What can hang from each mark:
Q_408: Q_669
Q_675: Q_715
Q_669: Q_229
Q_326: Q_715
Q_229: Q_455 Q_669 Q_675 Q_981
Q_455: Q_408 Q_715
Q_715: Q_455 Q_459 Q_669
Q_459: Q_229

Known rows, with every way that one mark hangs from another:
[Q_229 Q_455 Q_675]: [-18  12   2 -10  12 -22  27   2 -35  -7 -11 -16  18 -35  12 -50 -26 -45
  21   7   6 -24]
[Q_669 [Q_229 [Q_675 [Q_715 Q_459]] Q_981]]: [ 16   4 -31 -18 -16 -18  26  -9  -2  -4  -5 -16   4  -4   5 -37  27  14
 -23  15   5  -4]
[Q_455 [Q_715 Q_459 [Q_669 [Q_229 Q_675]]]]: [ 10 -14   1   9  -5  15  31   1   6   5  -7   8   4 -20  -3  15 -52  25
 -19  14   9  22]
[Q_669 Q_229]: [ -3 -11   7  -1  -1 -37 -16 -13 -34 -50   7   2  42  16  -2  -8 -26 -10
   1  -3  21  12]
[Q_229 Q_455 [Q_675 [Q_715 Q_459 Q_669]]]: [ 20  17  -7  13   7  26  19  29  15  28 -30 -31 -12 -42  13 -13   9  11
 -15  -5  -8  12]
[Q_455 Q_408 [Q_715 Q_459 Q_669]]: [ -2 -18  39  21  18  67  -4  17  20  27  12  41 -25  -1 -18  51  20  22
   0 -19 -10  15]
[Q_675 [Q_715 Q_455]]: [ 13   5   7  -8  -1  24 -27  -1 -22  -1  -6 -23   7  -8  18   7  28 -14
  21 -12 -15  10]
[Q_408 [Q_669 [Q_229 [Q_675 Q_715]]]]: [ 20  17 -28  -8 -32 -37 -22  16  -3 -30 -10 -14  18  20  15 -14  23 -14
   0  25  15   9]
[Q_229 Q_455]: [-17   6  18   2  20 -22  -2   2 -22 -19  -2  -5  20 -18   5 -27 -15 -27
  20 -11   9  -5]
[Q_715 [Q_669 Q_229]]: [  8 -15   3  17   3 -13 -12  -2 -23 -44  -3   0  31  17 -17   9 -37  17
  -9   0   8  24]
[Q_408 [Q_669 [Q_229 Q_981]]]: [ -8   3 -18  -8 -16 -52  -5  -9  -8 -45  12   8   9  37 -13 -20  18  10
  -7  25  12  -5]
[Q_326 [Q_715 Q_455 Q_669]]: [ 17 -17  10   7  10  48  -5 -13 -12  -1   3 -26  -9  -6   3  31 -43   7
   7 -19   5  18]
[Q_326 [Q_715 [Q_455 [Q_408 Q_669]]]]: [  8 -16   7  -4 -18  29 -43  -6   5  12  19  11 -24  15  24  39  29 -24
  28 -21   7 -12]
[Q_459 [Q_229 Q_675 Q_981]]: [-23  16 -19 -22  13 -35  27  -3 -29 -17  -4 -10  14  16 -17 -43 -16 -23
   4  27  -3 -28]
[Q_669 [Q_229 [Q_675 Q_715] Q_981]]: [  0   5 -39 -22 -11 -29  19  -8 -13 -25  -8 -11  18   7  -5 -49  19 -10
   6  27  -3 -15]
[Q_326 [Q_715 Q_459 [Q_669 Q_229]]]: [ 31 -29   6  20  -3   7  -6 -15  15 -21  10 -13   3   9   0  35 -47  38
 -39 -25  40  44]
[Q_229 [Q_455 Q_715] Q_981]: [-41   4   9  -7  30  -7  39  -7  14  -1   3  23 -10 -23 -20 -37  -6 -16
  36  11 -11 -23]
[Q_229 Q_981]: [-18   7  10 -14  21 -12  20 -12 -36 -29  17  -4   6  18 -27 -36  15  -2
   4  10   2 -13]
[Q_408 [Q_669 [Q_229 Q_455 Q_675]]]: [ -6   9 -28  -5 -25 -67  -1   5  -7 -26 -17  -3  23 -14  25 -39 -27 -33
  10  22  15 -16]
[Q_408 [Q_669 [Q_229 Q_675 Q_981]]]: [ -7   9 -36 -21 -23 -55  19 -10 -19 -33   2  -2   7  23  -7 -46   3  -7
  -5  43  11 -23]
[Q_459 [Q_229 Q_669 Q_675 Q_981]]: [-23  41 -17 -23  10 -48  30 -12 -14  -8  -4 -28  12  26 -33 -53 -15 -11
  -7  38 -18 -23]
[Q_326 [Q_715 Q_455]]: [  9 -13  14  -9   7  19  -7 -27 -23  -7  14 -25   0  -7  17  14 -31 -20
  17 -21  19   5]
[Q_459 [Q_229 Q_455 Q_669]]: [-22  33   8   5  14 -57 -16   0   9 -13 -14 -18  28  10  -9 -23 -33 -18
  10  -1 -11   4]
[Q_326 [Q_715 Q_455 Q_459 [Q_669 Q_229]]]: [ 37 -34  -2  16 -15  24  -8 -28  13   1   0 -19  -4 -13  21  47 -58  34
 -28 -26  18  35]
[Q_326 [Q_715 [Q_455 Q_408] Q_459 Q_669]]: [ 25 -33  15  15   0  76 -19 -10  13  37  12   1 -33 -11  16  59   1  18
  -6 -40  -2   6]

Rows:
[ -6  16 -21   2  11 -25  -3  14  44  12 -14  -7  -6  -5   5 -17  32   6
 -10  -9 -11   1]  [Q_675 [Q_715 [Q_459 [Q_229 Q_455 Q_981]]]]
[  0  30  24   5   7 -32 -16  -4  -4  -4   6 -27  17  27  -9   8 -13  17
 -36  -7   7  30]  [Q_715 [Q_459 [Q_229 Q_669]]]
[ -1 -10  -8 -12 -12  16 -15   0 -16  38  -9   8   1 -18  36  21   1 -29
   3 -12 -16 -29]  [Q_715 [Q_455 Q_408] [Q_459 [Q_229 Q_675]]]
[ -5   3  13  11  15  30  48  15  16  35 -19   1 -18 -55   1  -6 -40   7
  -1   4  -3   4]  [Q_229 [Q_455 [Q_715 Q_459 Q_669]] Q_675]
[-16  -2  29   2   0  20 -31  21  12   1  20  50 -17  25 -11  32  46 -17
  33   2   1  -7]  [Q_455 [Q_408 Q_669] Q_715]
[ 21 -18  13   0 -23  39 -37  -8  18  33  22   7 -38   4  37  53  36   0
  -3 -30  16  -1]  [Q_326 [Q_715 [Q_455 [Q_408 Q_669]] Q_459]]
[ 25 -12  29  17  16  40   5  -2   5  -3  15 -25 -15   6  -9  33 -23  38
 -35 -26  33  40]  [Q_326 [Q_715 Q_459 Q_669]]
[-13 -15  -7   6  14   3  27 -10  16 -24   4  30   0  15 -41   1 -31  29
   7  22 -11   8]  [Q_455 [Q_715 [Q_669 [Q_229 Q_981]]]]
[ 24  -5 -19  14  -3   9   5   1  23  -8  -5  -7  -4  17 -19   5  25  56
 -37   3  -7  29]  [Q_675 [Q_715 Q_459 [Q_669 [Q_229 Q_981]]]]
[ 29 -13   9  17  -6  79 -37  16  13  45  -8   3 -26 -12  16  55  57  26
  -1 -31 -34  10]  [Q_675 [Q_715 [Q_455 Q_408] Q_459 Q_669]]
[-10  23  38   5  11 -14  -2  -2  28  11   7  -2   4  17 -17  24 -22  17
 -18  -1   1  35]  [Q_455 [Q_715 [Q_459 [Q_229 Q_669]]]]
[-22  11  38   8   8  14   2  -2  38  44   9  29 -18 -25  -3   7  23  -1
  16 -18 -16  -6]  [Q_229 [Q_455 Q_408 [Q_715 Q_459]] Q_669]
[  6 -27 -28   0 -20  21 -11  -7 -25  10 -18  16  13 -19  15  14 -24 -17
  23   7 -29 -29]  [Q_715 [Q_455 Q_408] [Q_669 [Q_229 Q_675]]]
[-16   9 -10  -5 -12 -13 -12  24  -8  13  -6  19  -5 -12  19 -25  32 -47
  32   8  -4 -45]  [Q_229 [Q_455 [Q_408 Q_669]] Q_675]
[ 31  14   3   8   4  43  13  24  -7  16 -14 -33  -8  -9  -2   4  22  29
 -31   1  -1  26]  [Q_229 [Q_675 [Q_715 Q_459 Q_669]]]
[ 22 -15  11  22  -2  -3  -6  -3 -10 -23   0  -4  19   6  -6  23 -29  40
 -40 -10  16  38]  [Q_715 Q_459 [Q_669 Q_229]]
[-28 -13  11  -3  17  17   2   4  35  26  18  55 -20  18 -18  26  28   4
   9  -6 -13 -15]  [Q_455 Q_408 [Q_715 [Q_459 [Q_229 Q_981]]]]
[-19  40  -1 -26   7 -22  50 -21 -38  -5   7 -36   2  11 -33 -67   5  -4
  -2  37 -13 -27]  [Q_229 Q_669 Q_675 Q_981]
[-16  -8   9  14  10 -15 -33  17  19  18  -4  29   8  -8  19  16  10 -21
   7 -34  -1 -13]  [Q_715 [Q_459 [Q_229 [Q_455 Q_408]]]]
[ -6   1 -31 -28  -9  41   6  -3 -14  35  -7   3 -19 -14  11 -26  67 -31
  39   9 -44 -53]  [Q_229 [Q_675 [Q_715 [Q_455 Q_408]]] Q_981]
[ -9  -3  21  10  -5   8 -44  28  44  20  15  54 -18  29   4  62  36   1
   2 -10   4  13]  [Q_455 [Q_408 Q_669] [Q_715 [Q_459 Q_229]]]
[-16  11 -47 -15 -21 -70  26  -5   4 -21 -13   3   6  -9   7 -63  -9 -21
  10  38   3 -39]  [Q_408 [Q_669 [Q_229 Q_455 Q_675 Q_981]]]
